Each row was made from one small tree. The marks that hang from a mark follow it in brackets, in the order of their numbers. Every link used is in the known rows. Write each row's tree.
In the rows, 128 means zero.
Known rows:
K873{K275{K577 K701 K753} K418}: [150 166 136 164 109 125 154  90 109  76 116  32 141 154 110 158  97 107
 129 168 194 119 162 141  96 141  95 132 120 171 108  64 121 119 142 114]
K418{K275{K753{K266}} K873}: [158 149 106 169 104 109 119 123 125 155 119  81 149 139 138 107  97 119
 139 120 158 124 100 171  95 146 126 105  96 130  85  95 154 116 172 144]
K180{K275{K418 K701{K266{K753}}}}: [128 160 122 193  92  54 136 108 111 115 113 147 127 157 109 135 102 138
 124 126 148  60 144 136 108 165 128  87 148 151  78  72 121 125 128 146]
K701{K275{K577} K753}: [141 143 133 144 116 106 157  92 129  94 127 101 103 149 129 153 153 132
 154 135 168 127 165 140 116 138  81 123 119 144 116 125 142 136 128 123]
K577{K753{K266}}: [144 130 110 137 105 121 108 141 118 145 144 131 114 142 143  72 107 120
 126  99 117  84 133 174 148 139 134 164  92 119 132 127 147 116 159 132]
K701{K266}: [136 132 128 141 125 119 134 123 108 118 118 130 132 140 127  69 133 118
 119 124 139 128 134 130 123 128 117 127 140 120 130 127 138 123 133 130]
K701{K753{K266 K577{K275}}}: [148 137 105 129 118 141  83 129 126 145 151 112 107 141 139  76 148 130
 161 180 114 120 148 209 132 164 100 146 118 119 119 127 119 120 130 133]
K418{K873}: [133 146 107 148 144 112 127 133 122 127 124 120 131 132 137 136 116 130
 124  98 148 113 104 139  81 133 135 128 127 139 114 133 138 107 151 136]
K753{K577}: [116 134 109 130 158 130 107 136 122 121 134 113 130 130 132 103 125 141
 133 174 129 126 125 155 126 152 107 136 150 125 125 114 120 125 108 122]
K180{K577{K753}}: [131 144 124 145 162 117 113 133 126 135 140 121 104 131 154 100  93 157
  92 116 117  97 134 118 140 140 130 163 132 138 128 114 147 116 122  99]
K418{K275{K753}}: [142 138 138 151 116 118 125 114 137 166 123  88 145 127 124 140 108 129
 141 151 139 143 127 126 130 132 119  96 129 140  99  86 146 140 120 127]
K266{K753{K577 K701{K275{K418}}}}: [123 148  75 149 156  96 112 158 142 139 167 125 139 189 122 201 111 145
 134 193 119  51 141 180  93 203 102 140 128 154 114  73 129 120 117 117]
K180{K275{K577 K701 K753 K873}}: [138 168 135 203  92  78 119  71 102  25 123  51 146  95  96 140 104 135
 130 151 170 126 151 151  78 139 124  98 146 119  99  91  84 106 121 162]
K577{K275{K418}}: [147 125 130 135 114 101 100 118 135 143 132 132 137 151 133 194 108 123
 127 151 105 120 137 144 135 141 133 121 115 153 128 133 101 106 127 152]
K180{K275 K577}: [134 147 141 145 143 144 116 127 132 122 116 126 106 124 143 137 113 174
  97 145 121 135 126 110 141 141 125 125 149 127  78 107 105 152 116  98]
K753{K266 K577 K701{K275}}: [143 151  76 127 144 143 100 158 122 125 170 115 131 168 137 133 136 139
 134 197 140 123 133 213  91 188 103 175  95 100 122  94 104 133 154 129]
K180{K275 K753{K701}}: [145 159 110 150 128 150  98 168 126 155 148 127  92 127 122 169 102 153
 154 138 121 150 121 132 100 172 153 139 111 123  42  83  99 168 139 129]
K701{K266{K753} K275{K577}}: [130 153 122 155 107  99 159 121 100  71 126 100 123 163 121  98 121 129
 112 128 174  54 152 138 124 139  83 119 147 140 120 108 175 125 130  87]
K753{K266 K701}: [152 139  89 133 120 147 109 160 120 121 159 131 134 139 136 103 130 123
 133 137 123 124 122 184  97 171 148 152  93  99 134 100 117 121 177 139]
K701{K275{K577}}: [139 146 129 135 122 115 145 111 122  72 129  98 125 147 127 166 128 129
 121 145 165 125 147 137 124 131  89 132 122 133 124 125 127 130 128 119]
K418{K275{K577} K873}: [144 174 113 156 124  89 126 119 108  72 119  96 133 132 145 143 106 129
 123 123 177 111 109 135  83 142 110  99 151 141  88  86 146 116 143 131]
K266{K701{K753{K577{K275}}}}: [150 140  87 127 156 121  89 133 133 140 171 113 106 139 128 110 153 134
 159 187 118 120 144 174 117 153 118 132 161 141 116  97  91 128 106 163]
K701{K266 K753}: [136 125 128 145 125 115 151 102 125 139 116 134 113 147 127  54 153 119
 147 117 144 126 147 130 119 137 107 116 140 136 119 124 156 131 136 134]
K753{K701}: [140 142 101 127 143 142 116 151 127 125 160 127 134 133 136 149 129 123
 130 143 125 128 128 151  89 163 146 138 125 121 131  96 124 125 143 139]
K266{K701{K275} K753}: [139 135  96 132 124 101 148 158 132 128 153 129 117 158 116 170 137 142
 126 130 131  52 137 135 130 130 132 130 140 142 114  99 129 145 123 130]
K873{K275{K418 K701 K753{K577}}}: [131 160 119 171 141  79 123  91 143 134 156  66 155 155 111 162 107 125
 147 198 167 116 158 162  98 169  97 146 114 162 111  58  94 110 114 143]
K873{K275{K753{K701}} K418}: [160 148 106 137 136 174 139 139 134 165 150  65 144 176 123 196  99 106
 125 176 140 131 140 143  81 163 119 155 108 160 102  64 144 142 163 112]
K873{K275{K701 K753{K266}} K418}: [158 150 129 160  84 139 145 107 122 137 121  67 135 167 110 134 105 106
 132 164 168 123 153 171 107 153 112 153  76 151 109  77 117 125 174 126]
K577{K275{K418 K873}}: [152 131 126 153 107  83  97 105 119  96 136 116 152 148 111 195 103 120
 119 151  96 111 143 142 103 131 134 124 114 132 135 143  76  92 122 167]
K873{K275{K577} K418}: [150 151 133 137 108 157 155 116 114  70 115  76 120 172 125 165 104 110
 112 161 160 111 145 122 117 133  90 141 124 165 111  88 130 138 141  99]
K275{K418 K577 K701{K266}}: [140 153 129 183 105  47 136  79  97  36 112 106 149 145 121  81 114 115
 122 136 183 113 154 151  94 160 107 111 134 140 141  96  89  79 135 161]
K873{K275{K701{K266 K753}}}: [150 163 136 155 110  93 169  90 120 123 150 119 112 161 118  94 156 106
 146 129 185 115 161 126  85 148  96 138 129 139 107  67 133 142 136 147]
K701{K266{K753{K577}} K275{K418}}: [118 140 105 159 136  80 133 124 127 131 127 122 131 199 115 124 112 140
 124 169 139  50 146 163 130 168  72 125 137 155 112 105 152 120 109 106]
K873{K275{K701}}: [143 162 136 133 115 102 153 112 118 113 160 115 134 144 121 175 132 118
 127 145 171 115 146 119  95 136 119 149 116 132 115  69 106 141 132 143]
K577{K275{K873}}: [147 139 125 134 107 115 100 119 107  88 149 108 142 126 115 173 116 124
 119 149 106 111 134 140 101 117 131 129 137 114 132 143  95 108 122 149]
K577{K275{K753{K266} K873}}: [161 134 119 151  87 125  94 110 114 107 142  64 149 119 109 109 107 116
 130 155 104 125 139 190 113 125 133 135 102 102 136 144 102  95 154 147]
K753{K577 K701}: [128 148  81 126 170 141  95 160 125 121 165 118 140 134 137 122 127 138
 135 190 127 123 121 179  80 186 124 153 142 119 124  85 115 119 126 128]
K753{K577 K701{K266 K275}}: [136 156  86 142 162 128 115 145 113 122 161 113 134 178 137 124 140 130
 120 193 150 124 138 175  74 187  86 161 140 116 115  84 124 135 132 130]

Write each row's tree:
[139 140 110 156 118 125  96 130 131 150 131  78 143 137 132  71 112 133
 148 194 137 142 121 194 135 162  99 120 121 116  95  78 137 130 130 115] => K418{K275{K753{K266 K577}}}
[148 140 127 177 108  58 152  69 133  49 115  94 119 175 103 183 137 129
 145 147 143 113 176 144  87 146  86 115 116 146 126 127 102 104 131 159] => K701{K275{K418 K577 K873} K753}
[165 131  92 161 107 118 117 120 117  69 138  54 139 115 118  34 126 126
 136 136 156 127 141 191 131 140 134 132 114 121 137 106  99 103 164 150] => K275{K577 K753{K266{K701}}}
[158 137 127 149 125 143  91 118 126 136 135  61 135 123 143  81 104 153
 107 161 121 136 136 175 151 147 132 150 104 119 127 140 120 101 151  93] => K180{K577{K275{K753{K266}}}}
[151 117  79 167 137 101  91 127 139 131 140  79 148 151 113  53 115 140
 147 183 124 125 142 210 134 170 126 141 106 131 126  98  68  92 139 165] => K275{K418 K753{K266{K701} K577}}
[150 148 106 152 139 102 123 143 144 157 144 119 111 185 114 224 108 137
 163 144 131 139 140 141  97 185 128 163  68 147  83 103  90 129 147 135] => K180{K753{K701{K275{K418}}}}
[124 136 116 131 152 120 130 107 145 157 134 118 100 164 127 146 159 142
 165 179 145 130 155 156 112 157  73 136 132 139 105 118 137 146 110 125] => K701{K275 K753{K577}}
[149 131 116 161 100 129 116 108 116  76 124  56 141 112 125  48 115 122
 134 138 158 132 141 186 140 141 115 125 109 120 138 129 137  99 160 110] => K275{K577 K753{K266}}
[163 155  85 149 108 104 114 143 110 108 174 121 119 170 126 159 108 116
 117 132 118  73 146 194  71 167 133 184  76  96 128 104 117 113 177 164] => K577{K753{K266 K701{K275{K873}}}}
[134 153 118 166 134 101 104 110 126 109 131  61 155 130 108 119 100 140
 138 201 127 131 124 149 103 145  95 106 155 117 100  78 117 118  98 134] => K418{K275{K753{K577} K873}}
[142 148  81 165 158 150  99 131 120 103 127  47 157 152 104 137  91 128
 126 217 112 126 135 188  55 179 119 134 145 137 122  90 109 100 129 128] => K275{K753{K577 K701} K873{K418}}
[153 147  93 132 113 140 123 153 127 127 162 127 131 168 140 158 134 125
 132 150 138 121 141 187  94 172 124 166  81 105 123 103 114 135 176 140] => K753{K266 K701{K275}}
[135 161 128 172 100  62 167 112 113 109 149 126 142 179 107 133 108 108
 118 130 169  39 154 128 102 157 110 125 125 160 109  57 137 116 132 129] => K873{K275{K418 K701{K266{K753}}}}
[139 182  96 168 164  89 125 108 125 131 165  49 151 134 121 141 105 131
 139 172 192 110 126 161  52 163 102 147 127 152  97  61 127 110 131 138] => K418{K873{K275{K701 K753{K577}}}}
[140 155  88 145 160 130  89 146 133 152 160  81 151 131 138 139 110 136
 146 213 139 140 122 177  86 189 120 118 148 128  95  40 135 134 114 128] => K418{K275{K753{K577 K701}}}
[141 156 120 166  97  53 118 110 102 116 137 128 146 157 114 136  98 118
 119 135 138  50 148 160 107 153 131 107 137 156 128 101 125  92 126 143] => K577{K275{K418 K701{K266{K753}}}}
[151 176 105 162 122  74 116 121 102  92 135 104 118 139 159 138  79 122
 120 100 171  74 112 141  89 143 117 120 140 157  92  73 172 111 143 139] => K418{K275{K577{K753}} K873}
[141 160 142 147 101 105 135 113 111 123  89 126 127 159 125 188 107 121
 127 165 153 121 130 129  97 149 117 102 132 161  94  64 107 137 128 145] => K873{K418{K275{K701}}}
[161 144  81 136 132 132  64 169 113 128 162  93  97 135 120  69 107 148
 164 181 114 126 119 202 139 162 134 177 108 111  91 114  51 125 140 143] => K180{K753{K266{K701} K577{K275}}}
[136 147 129 157 116 128 133 107  98  18  93  76 132 148 106 134 101 115
 109 154 130 113 138 140  95 124 106 116 146 137 134 127 108 101 136 119] => K275{K577 K873{K418}}
[158 177  90 165 115  85 105 136  94  39 170  98 134 139 136 148  86 119
 110 143 143  81 134 149  61 164 133 131 147 122 110  47 129 113 140 157] => K418{K275{K577{K753{K701}} K873}}
[134 161  82 145 158 117 106 141 120  84 168  98 139 159 115 186 132 137
 130 204 125 116 137 178  52 176 104 164 137 102 119  91  90 122 118 144] => K753{K577 K701{K275{K873}}}
[138 127 128 163 117 139 131 102 118 111  88  58 144 149  92 144  95 115
 124 156 118 128 138 140  97 128 120 116 126 146 126 138 123 101 139 129] => K275{K753 K873{K418}}
[147 154 134 181 101  85 157  75  98  82  80 110 117 165  94  93 138 106
 138 145 151 112 161 142  56 148 107 113 139 140 124 103 108 102 142 161] => K275{K701{K266 K753} K873{K418}}
[150 130 124 149  90 108 147  99 130 103 129 115 112 166 107 124 156 122
 148 134 130 119 157 167  99 134  99 143  91 104 116 140 110 129 157 150] => K701{K275{K873} K753{K266}}
[138 188 109 183 109  50 145 126  92 110 123 128 139 148 131 105  99 125
 119 103 185  41 109 139  56 156 124  83 162 144  84  48 168 111 144 131] => K418{K275{K701{K266{K753}}} K873}
[136 157 132 157 103  98 131  96 134 139 124 152 103 123 123 156 146 136
 160 130 150 129 149 136 100 149 126 103 135 137  80  81 111 158 122 163] => K180{K275{K701{K753}}}
[145 146  87 160 152  96 118 113 129 101 156  53 149 147  89 139 127 145
 138 202 135 121 148 171  89 140 105 145 149 120 120 104  71 112 102 164] => K266{K701{K275{K753{K577} K873}}}
[145 178 138 174  95  55 128  85  94   4 128  90 147 122 109 148 112 127
 122 161 168 111 140 137  72 140 122  99 155 114 114  64  83 106 119 162] => K418{K275{K577 K701 K873}}
[156 131  82 145 148  87  85 123 146 143 158 118 117 162 127 137 142 135
 163 191 112 116 155 179 119 167 118 127 145 159 125 102  69 111 108 185] => K266{K701{K753{K577{K275{K418}}}}}
[145 169 131 166 112  96 151  86 115  69 154  42 147 122 112 142 110 117
 133 151 200 123 157 137  95 140 113 134 122 147 115  66 123 120 132 126] => K873{K275{K577 K701 K753}}
[152 135  93 147 117 151 105 143 129 143 160  86 150 129 131  89 120 119
 138 142 132 135 131 198 103 172 149 144  86 106 128  99 130 107 172 142] => K275{K753{K266 K701}}
[141 145 101 169 137  75 126 104 122  66 118 100 140 141 136 148  99 128
 121 112 159 103 123 149  84 151 119 112 123 159 125 123 119  80 152 143] => K275{K418{K873} K577}
[138 136 131 145 109 129 153 108 120 102  93 104 124 184 100 216 114 121
 115 166 118 117 145 127  93 121  98 135 113 141 117 134 103 132 133 134] => K701{K275{K873{K418}}}
[135 146  89 177 166  80 109 105 143 158 126  68 151 175 124 187 103 140
 143 170 159 118 131 174  80 167  89 129 110 165 103 125 127  94 129 142] => K701{K275{K418{K873} K753{K577}}}
[139 159 106 182 129  42 137  86 136 129 114 135 124 149 128 158 128 124
 159 102 166 105 140 156  52 171 131 105 106 169 113 103 111  87 149 180] => K275{K418{K873} K701{K753}}
[151 147 125 169  81 105 141  93 107  78  94 113 116 157  99 103 134 111
 151 144 131 109 155 181  71 156 121 127  98 128 128 113  86  98 167 165] => K275{K701{K753{K266}} K873{K418}}
[138 165  89 145 128 118 137 153 117  75 166 101 128 153 131 181 123 136
 126 145 158  60 147 160  94 170 116 131 138 139 117  85 159 130 139  98] => K266{K753{K701{K275{K577}}}}
[136 153  94 150 122 110 139 154 122  92 169 115 135 158 110 208 117 133
 119 147 118  51 138 150  60 154 131 135 131 119 121  94 141 124 139 122] => K266{K753{K701{K275{K873}}}}
[158 146 103 173 119  85 142  92 118  39 145  39 146 139  90 141 125 130
 127 156 161 118 158 153  88 122 113 130 139 126 134 112  79 106 129 166] => K266{K701{K275{K577 K753 K873}}}
[164 146  98 153 102 138 104 148 130 150 151  91 151 137 140 112 109 118
 140 161 133 142 123 185  99 177 141 120  99 115  99  59 135 129 168 139] => K418{K275{K753{K266 K701}}}
[154 163  59 174 150  67 101 136 113  84 161 109 132 154 155 162  76 117
 115 100 155  66 127 176  51 188 144 142 116 166 127  83 138  67 171 164] => K275{K418{K873} K577{K753{K701}}}
[148 147  85 163 136  85 101 132 123  86 166 112 130 151 148 148  89 121
 120 125 139  85 147 171  97 179 136 146 111 154 138  79 129  90 151 156] => K275{K418 K577{K753{K701}}}
[154 137  99 160 126 103 141 108 125  85 144  54 134 141 114 136 130 136
 135 151 177 128 156 149 120 126 116 130 131 144 124 103 105 123 129 144] => K266{K701{K275{K577 K753}}}
